Each row was made from one path, in order. Every step used is in the known rows, and no mark comes twice. Write each row's path.
In the rows, zero is written as 128.
Known rows:
givim, zibo, fovebu: [119 157 165  87 156 168 125 148 118 128  97 136  96 147 133  71 155 166
 166 116]
zibo, fovebu, didad, givim, zaraz: [147 105 187  80 142 148 146 102 155 111 112 142 122 156 112  48 146 147
 147 130]
givim, zibo: [119 170 159  85 147 133 127 159 124 133 105 112  92 140 141  86 138 179
 159 123]
didad, fovebu: [121 177 174  81 141 132 107 150 150 159 116 130 126 162 116  51 128 159
 169 127]
zibo, fovebu, didad: [129 144 196  78 140 148 137 153 149 108 112 149 148 158  98  75 167 134
 166 136]
zibo, givim, zaraz, fovebu: [106 137 173  68 114 112 150  92 128 137  98 102  70 136 155  53 127 160
 135 144]
givim, fabup: [108 175 173 109 113 130 136 128 172 131 115 109 126 150 132  57 149 151
 155 130]
fabup, fovebu, didad, givim: [150 153 172  93 152 124 130 136 172 118 134 150 150 161  86  87 138 175
 134 153]
givim, zaraz, fovebu: [103 122 169  49 109 115 147  97 130 130 114  80 103 143 137  66 112 192
 118 142]
zaraz, fovebu, didad, givim: [128 122 166 111 131 106 159 124 161 132 117 124 139 140 101  95 151 159
 111 139]
zaraz, givim: [106 150 163  77 139  95 146 169 140 136 103  98  83 145 155  77 178 148
 140 153]
fovebu, zibo: [116 147 160  92 129 150 129 149 140 107 102 109 117 163  93  97 151 176
 173 151]
didad, fovebu, zibo: [121 166 161  94 140 153 121 140 155 137 106 123 133 167  82  67 124 173
 184 138]
zaraz, fovebu, didad: [113 144 177  79 117 107 161 142 152 124 117 108 157 143 101 100 132 162
 128 143]
zaraz, givim, didad: [105 141 187  68 162  87 133 147 146 141 116 109  90 120 190  87 173 159
 134 153]
givim, fabup, fovebu: [117 191 167  94 125 135 128 117 171 128 131 121 146 160 112  56 130 180
 142 149]
zibo, fovebu: [117 142 180  84 142 160 118 146 134 122 103 140 110 162 120  60 175 150
 171 135]
fabup, fovebu: [123 172 164  64 143 134 110 146 142 123 126 126 127 165 111  76 134 192
 145 157]
givim, zaraz, fovebu, didad: [114 123 183  46 112 105 167 103 148 117 120  89 146 143 118  78 100 177
 118 145]
fabup, fovebu, didad, givim, zaraz: [155 134 176  59 147 121 138 100 164 114 137 128 136 161  98  64 107 187
 124 154]

Write each row's path:
[126 173 158  97 143 153 120 135 140 108 105 135  97 162  89  89 148 172
 176 172] => fabup, fovebu, zibo, givim
[107 179 149 103 127 128 166 122 175 117 112  94 122 155 107  73 151 187
 142 172] => zaraz, givim, fabup, fovebu, zibo
[104 133 176 105 139 128 135  94 137 125  99 126  88 116 136 103 152 164
 156 157] => zaraz, fovebu, zibo, givim, didad
[111 185 178 127 117 127 131 124 165 138 101 126  89 141 146  50 168 118
 169 134] => zibo, givim, fabup
[110 178 165 139 115 147 145 117 169 116  92 121  94 147 114  67 163 132
 184 144] => fovebu, zibo, givim, fabup
[122 159 157  77 140 157 123 140 143 102 118 119 133 173  77  96 132 207
 164 168] => fabup, fovebu, zibo
[112 162 187  67 169  93 121 134 162 170 116 125 105 127 178  57 145 154
 151 138] => zaraz, givim, didad, fovebu
[143 138 173 111 146 116 136 148 164 122 117 139 129 152 104  88 156 143
 142 137] => fovebu, didad, givim
[137 157 175 138 126 118 155 117 201 127 123 131 147 147 110  67 158 135
 140 128] => fovebu, didad, givim, fabup
[122 179 168 110 142 150 114 135 151 141  93 140  93 160  97  54 140 138
 198 139] => didad, fovebu, zibo, givim
[126 179 198  87 166 121  89 115 156 168 116 161  94 129 163  51 142 133
 183 130] => zibo, givim, didad, fovebu
[110 149 158  84 162 135 150 161 116 136  84 113  63 133 158  70 178 160
 151 131] => zaraz, givim, zibo, fovebu
[118 102 158  85 126 116 152  77 141 143 113  94  92 142 135  58 126 189
 108 137] => didad, givim, zaraz, fovebu
[125 155 161 141 125 129 137 109 182 144 115 121 111 150 132  51 164 149
 140 123] => didad, givim, fabup
[144 128 186 114 153 153 137 135 164 120 109 164 133 156  98  71 182 130
 155 130] => zibo, fovebu, didad, givim
[137 137 153 121 165 170 126 130 128 135  92 148  77 146 135  64 170 168
 154 113] => didad, givim, zibo, fovebu
[129 161 182  84 162 145 106 109 147 112 117 149 102 139 124  97 145 179
 172 173] => fabup, fovebu, zibo, givim, didad
[133 115 165  82 135 128 129 104 147 130 114 110  82 154 140  53 136 178
 135 134] => didad, givim, zaraz
